Each row was made from one path, in order. Every step used is in the known rows, and no mark comes twice. Write each row's path.
In the rows, 128 means zero.
Known rows:
ripon/fezu/zafat/lubug/tisi: [170 128 160 104  70  98 171 141 156 139 147  77 186 131 150 112 184 102
 101 128  80  94 140 126  87 104  93  71 105 140 134 114 156  98 164 128
 118  91 118 142 132  75]
lubug/tisi/vobu/zafat/ripon: [170 133 146  80  71 109 182 134 107 133 127 137 163 110 163 109 124  89
  86 118  72 138 155 176  71 147  66  84  86 148 118 153 125  95 149 114
 144  96 141 125 149  98]
zafat/lubug/tisi: [167 146 158  93  72 129 170 126 150 127 161 125 166 106 160  94 177 105
  96 128  92  82 145 142  95 170  88  66  96 142 109 126 147 135 164 132
 141  87 117 156 125  90]
vuru/zafat/lubug/tisi: [175 142 146  89  69 140 169 146 149 122 185 133 151 111 164 109 171 100
  84 124 116  88 118 140 110 165  81  59 114 158 122 130 154 117 136 134
 141  82 114 174 131  68]
baruli/savur/zafat: [149 145 152 128  89 108 131 133 145 130 139 132 140  90 148  93 140 119
  77 107 117 114 143 132 133 126  95 106  92 154  75 155 161  94 170 139
 119 118  76 113  70  96]
tisi/lubug/zafat/savur: [157 121 170 110  96  84 118 156 177 130 136 156 170 118 172  92  98 125
  92 149  92 101 168 146  94 170  94  61  97 154  72 118 150 116 173 143
 123  60 110 172 105  79]
savur/baruli/fezu/ripon/zafat: [125 147 162 149 102  73 124 103  87 140 121 117 206  90 169 150 137 113
  69 107  96 171 181 120 122  83 103 117  78 127 118 190  98 127 174 116
  75 102  88 109  82  83]
fezu/ripon/zafat/lubug/tisi: [176 154 155 104  78 123 156 130  98 161 154 110 195 106 158 100 168 107
  68 108  80 131 145 120 104 162  95  60 112 137 145 147 187 130 177 116
 131  90  89 136 122  67]
ripon/fezu/zafat: [149 129 170 135 105  90 138 124 162 119 128  97 175 144 176 120 150 114
  89 119  74 119 143 119 104  86  98 102  98 141 127 155 118  83 167 116
 105 100 105 120 120  79]
savur/baruli/fezu/zafat: [107 136 159 129  95  53 132 106 131 122 112 108 194  98 161 150 126 119
  99 128 113 126 170 130 103  65  98 124  79 144 101 180  92 108 149 126
  86 112 112 130  91  88]
ripon/zafat: [174 153 168 134  93 112 119 132 148 126 152 147 166 114 188  97 134 125
  83 121  75 128 138 129 131 144 101 115  91 149 114 160 125 108 171 114
 122  93  85 115 105  79]
baruli/fezu/ripon: [125 154 168 124 109 105 120  93 118 130 114 109 174 132 185 116 154  99
  51 116  86 157 172 126 108 102 100  76  95 122  95 180 100 137 164 103
 109 103 123 128 113  86]
vobu/zafat/lubug: [188 136 165  75  90  94 148 120 150 119 160 136 153 122 140  95 138 114
  82 136  77 120 119 127 100 124  77  52  86 150 146 159 133 125 190 149
 152  95 112 135 115  83]
vobu/zafat/vuru: [154 149 144  80  99 113 138 108 140 120 134 147 141 131 169  94 113  79
  95 141  71 109 114 123 102 133  78  75 112 163 149 166 114 110 184 129
 141 114 114 102  82  85]
mazedod/savur/zafat/lubug: [183 132 154  98  86 129 116 152 167 129 160 138 173  83 126 107 158 126
  88 130 106  96 154 112  92 108  85  60  83 172  86 164 148 101 188 116
 134 112  92 141 105  92]
baruli/vuru/zafat: [148 163 150 135  82 140 136 116 151 121 162 151 129 143 177 119 132  89
  51 128 111 132 118 145 133 154  90  89 117 175 140 185 126 102 146 130
 122  90 115 126 105  92]
fezu/zafat/mazedod/savur/baruli: [128 111 179 140  67 117 143 132 137 131 100 131 166  88 129 111 137 128
 117 133  87 111 175 130  67  96 100 120 106 156 107 170 114 121 180 105
  98 117 114 102  98 101]
vobu/zafat: [165 148 162  91  95 110 137 126 139 111 143 145 144 118 179 106 116 108
  74 125  73 120 122 134 112 131  75  83  91 152 132 177 121 115 172 133
 143 108 105 124 112  86]
ripon/fezu/zafat/vobu: [144 133 178 129  82 109 160 129 142 126 124 107 153 148 150 130 187 112
 112 129  74 127 132 136  92  96  95  98  99 137 102 152 108 116 160 107
 102  79 117 122 113  83]
baruli/savur: [152 145 163 129  88 114 132 121 138 121 131 134 142 127 152  71 150 115
  77 122  89 108 153 145 130 151  93 110  97 141  66 131 123 122 172 140
 118 108 105 107  83  99]
tisi/vobu: [145 148 198 134 112 100 153 113 155 110 135 149 169 101 164  92 138 125
  89 125  87 137 175 173 108 156  91  90  70 134  71 186  92 106 160 112
 119 101 130 118 121  91]
tisi/lubug: [163 146 192 134 117  90 134 109 174 103 153 149 173 147 168 110 130 119
  77 129  86 112 140 158 111 160  87  65  81 130  84 161 115  99 163 126
 128  87 111 159 103  76]
vuru/zafat/fezu: [141 133 165 110 103 120 161 138 143 104 161 136 132 120 164 109 168  88
  89 113 119 118 108 143 111 123  79  96 108 141 107 146  93 105 132 122
 118  86 118 155 123  74]
lubug/tisi/vobu: [140 147 185 117  84 123 173 127 139 122 132 138 174  82 165 103 146 104
  89 118  88 113 175 178 100 184  86  93  83 135  82 162 105 110 145 106
 123 104 128 127 126  94]
tisi/vobu/zafat/mazedod/savur: [173 117 216 107  79 141 152 147 149 125 100 142 130  92 112  85 124 114
  94 136  50 146 172 163  66 143  72  84  85 150  92 168  94 113 199 100
 126 119 141  86 132  94]
zafat/fezu/ripon: [124 141 181 109 118 107 156 104 105 126 124 119 157 126 164 100 170  81
  70 108  90 139 141 129  93 111  85  80  99 117 113 168 103 135 156 109
 119  98 113 137 128  87]
vuru/zafat/savur/mazedod: [162 123 122 110  67 145 169 145 151 129 154 159 122  88 160 124 144 106
  81 144 121 101 133 120 125 153 105 105 108 156  93 161 108 133 143 148
 104  70 114 129 132 104]
vobu/zafat/fezu/ripon: [136 145 174  80 111 102 160 116  85 128 125 113 139 122 152 106 138  71
  60 109  78 152 122 121  88  91  68  74 104 126 155 173 111 126 171 117
 123 108 112 124 127  77]
tisi/lubug/zafat/savur/baruli: [135 116 169 122 102  58 132 142 153 126 140 171 184  85 166 125  94 132
 108 150 107  96 179 152  97 146  88  74  83 144  70 133 127 124 168 157
 101  65 105 171  81  94]
vuru/zafat: [155 146 145 122 100 127 133 128 155 102 166 149 140 126 185 109 139 111
  76 114 106 117 118 135 133 152  87  90 110 157 111 171 113 105 130 127
 132  89 109 149 118  74]
baruli/vuru: [145 164 166 137  83 128 140  96 153 131 143 142 146 135 177 107 142  89
  53 138  91 121 142 140 121 157  96 100 101 164 128 180 115 120 165 129
 119  96 115 113  93 115]
vuru/zafat/mazedod: [156 125 170 141  78 154 168 130 169 110 150 149 114 122 163  96 153 112
  82 125  96 126 114 142 108 154  98  96 117 145 108 159 112 111 148 119
 130  77 121 133 126  79]
savur/baruli/vuru: [120 159 162 149  84 105 158  80 121 127 147 156 166 111 162 141 138  98
  74 141 111 119 155 154 119 128  93 112  90 152 125 193  92 125 163 134
 105  98 112  99  62 126]
tisi/vobu/zafat: [160 144 195  97 112  91 148 119 135 112 128 148 148 101 155 101 104 111
  84 122  77 146 151 163 105 143  72  80  71 144 111 194 104 102 171 126
 134 112 125 115 119  85]
mazedod/savur/zafat/fezu: [141 129 169 100  91 128 135 163 145 118 137 127 156  70 137 109 166 101
  99 113 110  99 154 119  76  77  79 103  88 155  81 150 114  95 167  90
 113 122  98 126 104  96]
zafat/savur/baruli/fezu: [117 124 145 114  85  96 149 119 129 130 121 137 180  69 159 138 152 103
 102 156 114 101 189 141  94  85 100 111  72 141  45 147  63 152 175 126
  74  75 126 117  89 111]
mazedod/savur/baruli: [137 138 161 124  92 121 120 123 128 112 136 159 178  76 148 124 145 125
 103 134  92  92 181 145  94 111  82 112  80 148  75 164  79 136 174 113
 102 116 109 113  83 114]
tisi/vobu/zafat/ripon/fezu: [180 109 162 109 102  88 171 115 128 121 127 124 161 143 154 121 140  91
  89 126  50 170 159 166  78  83  69  86  68 131 116 161  84  79 183 116
 109  84 142  98 140 108]

Write each row's path:
[128 138 161 103 102 128 129 151 102 139 123 116 161  77 134 112 161  84
  71 100 108 129 157 110  76  76  79  82  99 144  99 176 131 107 169  81
 113 126  90 130 113  88]
mazedod/savur/zafat/fezu/ripon
[160 138 190 127 110  61 103 134 186 108 146 149 179 139 186 105 100 137
  81 127  87 119 150 151 110 164  84  66  87 140  90 145 149  95 156 142
 137  85 107 176  98  78]
tisi/lubug/zafat
[140 136 199  69  87 105 199 147 106 123 128 115 150  81 135 110 153  79
 100 111  80 131 150 172  77 136  61  94  78 127 110 143  88 107 150 109
 122 110 133 121 141  84]
lubug/tisi/vobu/zafat/fezu
[157 120 180 144  72 137 165 125 175 125 135 142 141  75 156 116 149 117
  93 117  99 124 135 129  99 124 105 102  93 144  98 183 134 101 167 110
 123  98 100 124 100  98]
savur/zafat/mazedod
[158 140 177 124  95 113 151 133 133 124 146 130 156 112 166 102 163 106
  93 115  86 128 133 132 107 120  92 126  85 135 112 135 103 108 172 106
 109  92  92 117 111  80]
ripon/zafat/fezu
[128 140 158 108 122 125 162 124 103 121 145 125 138 129 168 104 154  81
  63 102 114 148 116 130 111 119  81  76 119 133 124 167 115 116 127 109
 120  94 111 156 136  65]
vuru/zafat/fezu/ripon
[127 151 144 107 107  98 129 101 159 131 118 125 157 148 177  90 121  94
 102 141  96 101 125 121  98 135 101  92 127 173 143 174 146 100 160 114
 129 120 106 105  82  75]
fezu/zafat/vuru
[155 133 187 167  52 151 140 130 116 148 124 150 154  87 120 125 152 111
  87 139  76 136 182 139  88 128 103 131  98 167 120 164 101 130 203 108
  86 101  99  65  66 122]
ripon/zafat/mazedod/savur/baruli/vuru
[154 137 163 134  66 112 151 117 143 131 131 137 129 112 132  95 169 121
  74 122  96 111 157 136 133 143 100 132  91 130  78 147 110 130 164 157
 112 112 105  94  90 127]
baruli/savur/mazedod
[168 152 178 110  93 109 168 130  98 162 140 108 185  95 139  92 163 115
  69 108  80 157 174 145 101 178  88  56  89 136 118 164 168 118 175 110
 128  96 106 126 134  68]
fezu/ripon/zafat/lubug/tisi/vobu
[153 137 176 143  57 194 135 149 160 130 133 147 107 135 140 107 156  90
  61 139  93 127 144 144  97 153  90  89 132 180 114 159 114 118 167 106
 115  92 131 104 114 104]
baruli/vuru/zafat/mazedod/savur
[146 123 133  98  83 116 124 159 160 142 127 155 158  82 193  87 118 121
  93 150  90 101 165 124  98 160  99  85 108 169  79 122 144 141 164 140
 127  69 107 145 116 100]
lubug/zafat/savur
[119 123 125 116  84 106 148 135 125 122 143 143 154  78 166 152 140  99
  96 144 138 112 165 139 111  98  98 101  87 155  54 148  70 137 153 135
  71  69 126 143  96  91]
vuru/zafat/savur/baruli/fezu
[179 150 167 118 104 104 130 115 118 154 153 123 181 124 151  89 154 118
  58 116  77 152 144 112 116 143  97  54  96 141 142 171 169 125 196 120
 136  89  86 126 115  66]
fezu/ripon/zafat/lubug
[175 136 172  91  75 129 159 167 150 141 149 125 184  50 106 107 164 120
  98 118 107  99 182 146  74 144  78  56  73 160  69 154 152 100 176 100
 125 120 113 135 121  89]
mazedod/savur/zafat/lubug/tisi/vobu
[116 156 165 137  72 130 173 103 104 124 166 170 122 122 134 157 167  96
  84 142 128 136 127 166 123 150  79  98 104 166 114 203  90 142 140 129
 102  73 118 132  67 114]
savur/baruli/vuru/zafat/vobu
[119 143 162 126  81 132 149 132 108 118 150 142 137 105 117 146 158  80
  85 129 130 112 150 151  90  95  69 109 102 168 116 157  72 112 150 117
  81 104 124 113  86 113]
mazedod/savur/baruli/vuru/zafat/fezu
[130 132 174 165  65 137 186  96 134 126 147 161 126 113 141 138 140  93
  82 137 121 131 127 156 111 143  96 109 110 157 139 189  96 125 152 135
 102  88 126 107  86 114]
savur/baruli/vuru/zafat/mazedod
[158 145 148 122  75 127 134 127 127 127 175 153 152 118 113 139 150 103
  77 147 126 107 154 140 104 122  71  71 102 186 124 169 119 123 174 143
 109  98 121 129  85 111]
mazedod/savur/baruli/vuru/zafat/lubug
[126 109 196 139  64 127 138 126 143 120  99 128 162  80 125 133 173 119
 105 140  86 118 199 146  68  76  92 117  80 128  53 146  45 149 184  97
  80 104 139  99  88 122]
zafat/mazedod/savur/baruli/fezu
[121 117 124 124  87  55 144  99 113 135 109 111 192 134 167 146 128 110
  98 131 109 141 172 138  75  48 101 123  85 154  98 176 106 101 150 118
  96  96 128 130 104 105]
savur/baruli/fezu/zafat/ripon
[147 142 122 125  53 153 168 129 143 148 154 155 110 106 151 138 145  85
  54 152 125 108 136 119 129 165 104  98 115 174 119 179 117 127 152 153
 103  70 119 113 115 124]
baruli/vuru/zafat/savur/mazedod
[146 137 136 123  67 114 141 132 105 170 109 109 173  84 160 138 157 105
  56 128  87 157 187  95 118 109 120 112  93 129  90 165 113 154 193 122
  76  72 100 101 123  98]
baruli/fezu/ripon/zafat/savur/mazedod
[132 139 204  92 126  86 175 115  83 128 110 111 146 109 126 102 136  78
  67 105  80 181 154 156  83 115  62  67  81 121 132 193 101 112 168 110
 119 116 127 113 135  76]
tisi/vobu/zafat/fezu/ripon
[152 138 178 152  62 165 169 114 161 128 145 149 108 139 156 112 148  87
  62 138 105 139 115 146 114 165  99  95 127 165 136 177 122 115 153 121
 120  80 130 115 106  96]
baruli/vuru/zafat/mazedod
[117 133 175 106 111  90 132 132 108 137 119 119 164 115 180  93 148  98
  72 107  90 144 148 122  87 121  81  81 112 127 122 145 137 128 144 119
 130  93 112 152 123  86]
lubug/zafat/fezu/ripon
[169 115 141 131  84 119 156 105 146 118 142 124 174 158 183 115 180  96
  85 132  62 128 146 146  84  77  88 102  89 128 103 127  88  96 171 108
 108  70 134 123 132 115]
zafat/ripon/fezu
[164 120 126 112  83  97 123 133 150 130 137 152 169 131 203  94 125 120
  81 127  83 126 147 140  92 132  88  95 104 159 105 138 151 109 145 127
 144  75 116 149 122 110]
lubug/zafat/ripon
[149 135 205 118  90  80 132 139 160 116 145 156 158 142 156 107 147 138
  98 134  79 122 144 162  97 180  77  61  90 138  73 144 137 122 155 129
 143  61 115 183  91  86]
tisi/lubug/zafat/vobu
[157 158 164 134 105 117 119 114 110 142 136 131 177 115 187  97 130 113
  55 103  75 158 153 116 126 143 100  93 108 142 133 185 149 115 177 113
 119  96  76 111 112  70]
fezu/ripon/zafat
[145 130 214  88 112  83 180 125 124 109 126 129 141 100 133 104 138  95
  92 119  83 152 144 162  88 115  59  83  64 124 109 169  79 103 167 114
 123 110 136 114 132  87]
tisi/vobu/zafat/fezu
[150 130 120 103  88 143 147 147 150 126 155 159 126 101 176 101 135 103
  80 139 117 103 133 131 119 158  97  82 116 169  86 151 123 130 149 128
 114  66 114 150 127  79]
vuru/zafat/savur
[188 144 186 110  71 110 165 140 139 142 156 126 187  87 138  98 164 125
  94 117  82 128 175 158 101 181  91  78  75 145  99 137 148 107 176 116
 128  90 115 120 130  76]
ripon/zafat/lubug/tisi/vobu
[145 146 135 106  93 146 109 142 159 128 134 149 159  94 148 100 136  93
  98 134 101  83 150 110  91 111  90  86 108 181  93 167 135  90 179  93
 127 130  92 102  72  94]
mazedod/savur/zafat/vuru
[169 127 139  79  64 125 165 139 138 139 130 148 124  78 147 122 125 103
  83 149  85 106 142 111 107 132  96 100  91 148 118 162 109 142 189 159
 118  83 111 107 122 118]
vobu/zafat/savur/mazedod
[144 140 164 119  69 123 157 137 128 137 135 140 121 101 115  96 182 119
  89 113 110 124 137 143 121 137  93 102  92 149  56 160 145 124 170 128
 115  99  89 117  60 105]
baruli/savur/zafat/vobu
[144 136 110 136  71 137 136 127 101 128 146 164 150 133 152 148 134  86
  67 140 120 126 158 152  86 104  76 100 110 191 116 173 110 104 151 122
 100  92 126 113  99 127]
mazedod/savur/baruli/vuru/zafat/ripon
[166 120 172 132  68 174 133 153 161 112 137 148 120 110 144  91 153 113
  86 128  86 113 141 140  92 141  90  97 122 157  87 142 108 121 162 101
 118  94 127 122 130  88]
vuru/zafat/mazedod/savur
[128 134 172 133  86  70 137 128 137 147 137 169 170 106 151 133  86 108
  82 161 117 110 180 156 100 165  90  75  92 168  94 146 139 123 176 161
  95  64 111 149  67 116]
tisi/lubug/zafat/savur/baruli/vuru
[155 117 177 144  65 132 162 135 158 140 123 129 123  90 121  85 159 118
  86 113 103 123 140 142 109 129 106 113 103 144  71 148 147 100 177 131
 118 107  89  96  76 102]
baruli/savur/zafat/mazedod
[172 139 145  90  68 119 169 142 153 139 171 124 183  70 148 117 165 108
  92 121 118  81 135 122 100 141  90  69  90 153 118 153 177 102 153 130
 139 102  93 157 106  89]
savur/zafat/lubug/tisi
[138 111 166 139  68 138 138 144 137 114 119 136 146  86 125 147 161 115
 102 132 111 120 177 146  84  81  88 111  97 145  67 146  51 131 163 104
  80 101 136 118 100 100]
vuru/zafat/mazedod/savur/baruli/fezu
[127 129 139  99  81  96 126 142 151 148  98  96 171 110 168 111 126 107
  90 146 100 113 170 112  87  93 116  94 105 165  76 146 124 123 174 115
  92  86 120 131 123  82]
baruli/fezu/zafat/savur
[116 155 147 137 109  79 120  86  81 146 114 123 195 112 162 139 139  85
  84 121 100 159 176 115 107  88 101 107 101 137 135 181 104 126 182 106
  82 112  98  86  57  82]
savur/baruli/fezu/ripon/zafat/vuru
[141 104 181 137  66 125 123 151 150 125 109 157 163  65 144 111 136 136
 118 134  81 108 194 140  75 119  88 115  99 152  79 136 100 142 171 119
 111 102 114 116  90 125]
lubug/zafat/mazedod/savur/baruli
[132 123 180 105  98  93 139 141 154 119 134 131 151 111 181  89 155 107
  99 120  94 116 144 139  94 120  83 103  98 141 105 121 111 117 144 131
 130  90 114 150 118  97]
lubug/zafat/fezu
[163 137 167 104  93  83 136 122 167 130 142 110 172 133 151  92 142 126
  88 135  96 111 131 115  95 127  95  68 101 162 126 169 164 112 172 137
 138  98 110 148 122  69]
fezu/zafat/lubug
